Each row was made from one walk, in order. Every step used is in the known rows, and no mark comes twice. Write each row's walk.
In the rows, zero is written as 128.
Known rows
bafu tuvebu tofikor zuza sobo: [ 75 129 137 122 133 107 137 134  94 104 122 157 168 111 154 199 173 136
 106]
tofikor tuvebu bafu vinu: [125 136 154 111 138 116 141  94 133 104 123 154 138 109 142 179 140 151
 126]
todeg tofikor zuza sobo: [106 139 155 130 119 132 140 115  81 108 127 122 166 101 119 184 167 136
  85]
soni sobo zuza tuvebu bafu vinu todeg: [113 127  90  61 130 117 175  66 116 174  96 104 167 122 231 210 142  98
 129]
tuvebu bafu vinu todeg tofikor zuza sobo: [120  89 150 123 126 118 155 116 112 128 127 114 149  85 159 198 189 128
 112]
bafu vinu todeg: [138  91  98 106 109 131 150  75 126 130 149 131 136 125 172 189 182 124
 130]
bafu vinu todeg tofikor zuza: [121  89 121 138 110 151 168  79 114 109 156 130 142 108 131 194 206 147
 116]
timi todeg tofikor tuvebu bafu: [103 150 162 114 167 160 154 124 134 111 148  99 156 155 115 169 135 147
 108]
todeg tofikor zuza tuvebu bafu vinu: [108 124 153 120 117 131 175 107 111 114 115 140 157  75 116 188 166 124
 105]
soni sobo: [104 154 131  84 132 109 137 103 100 129 122 135 154 120 203 183 145 128
 131]
tofikor zuza tuvebu bafu vinu todeg: [130 103 144 113 113 116 188  70 123 132 104 143 166  87 148 201 141 133
 136]
zuza tuvebu bafu vinu todeg tofikor: [135 102 126  80 120 124 167  93 133 151 127 101 151  89 149 196 158  98
 121]
tofikor tuvebu bafu: [127 156 168 107 149 114 133  90 130 114 111 141 154 121 140 170 114 165
 127]
tofikor zuza sobo soni: [103 144 137 129 123 116 138  75  81  99 116 144 175 122 157 190 120 139
  88]
timi todeg tofikor: [ 99 140 125 110 146 168 151 128 120 120 158  99 155 165 136 169 157 119
 104]
bafu tuvebu: [110 134 117  92 150 131 145  99 112 108 142 159 139 146 147 177 178 114
 102]
bafu vinu todeg tofikor zuza tuvebu: [128  95 122 118 102 148 184  67 113 121 147 121 154  99 117 204 184 127
 113]
soni sobo zuza tuvebu bafu vinu todeg tofikor: [105 127  96  66 133 132 174  77 113 169 110  86 165 116 208 208 160  98
 117]

Which walk is each row?
[136 123 161 108 147 140 149  79 135 124 145  92 154 125 121 179 154 170
 125]
vinu todeg tofikor tuvebu bafu
[118 142 164 111 122 109 172  87 111 127  84 152 176  91 140 184 112 137
 125]
tofikor zuza tuvebu bafu
[ 96 166  92  84 135 126 140  79  96 146 101 125 168 151 225 184 141 125
 116]
soni sobo zuza
[134 111 122 105 126 148 145  80 121 133 154  92 151 135 142 179 177 142
 118]
vinu todeg tofikor
[115 138 158 118 140 135 141 109 128 100 140 129 135 102 114 176 168 148
 106]
todeg tofikor tuvebu bafu vinu
[134 105 124 116 120 152 157  70 128 109 170 113 137 123 119 192 188 150
 113]
bafu vinu todeg tofikor tuvebu
[ 83 168  87  68 118 108 144  90 101 164  87 108 189 126 228 202 117 114
 127]
soni sobo zuza tuvebu tofikor
[121 146 146 113 107 122 172  69  99 118 102 152 178 105 125 186 117 136
 116]
tofikor zuza tuvebu
[102 159  74  86 106 119 137  84 114 162  86 112 193 137 191 190 111 117
 116]
sobo zuza tuvebu tofikor
[126 117  84  83 123 145 169  67 127 168 107  91 167 128 173 195 155  98
 106]
sobo zuza tuvebu bafu vinu todeg tofikor
[130 112 158 113 128 134 179  76 121 136 120 101 172  99 123 190 150 147
 127]
vinu todeg tofikor zuza tuvebu bafu
[ 84 138 139 145 108 107 134 118 109 106 107 156 176 101 164 183 144 175
 141]
tuvebu tofikor zuza
[138 116 150 110 137 121 151  75 141 116 133 133 141 116 145 186 147 160
 135]
tofikor tuvebu bafu vinu todeg
[ 88 136 143 135 103  94 120 133  92 118 104 137 183  91 172 192 139 154
 124]
tuvebu tofikor zuza sobo
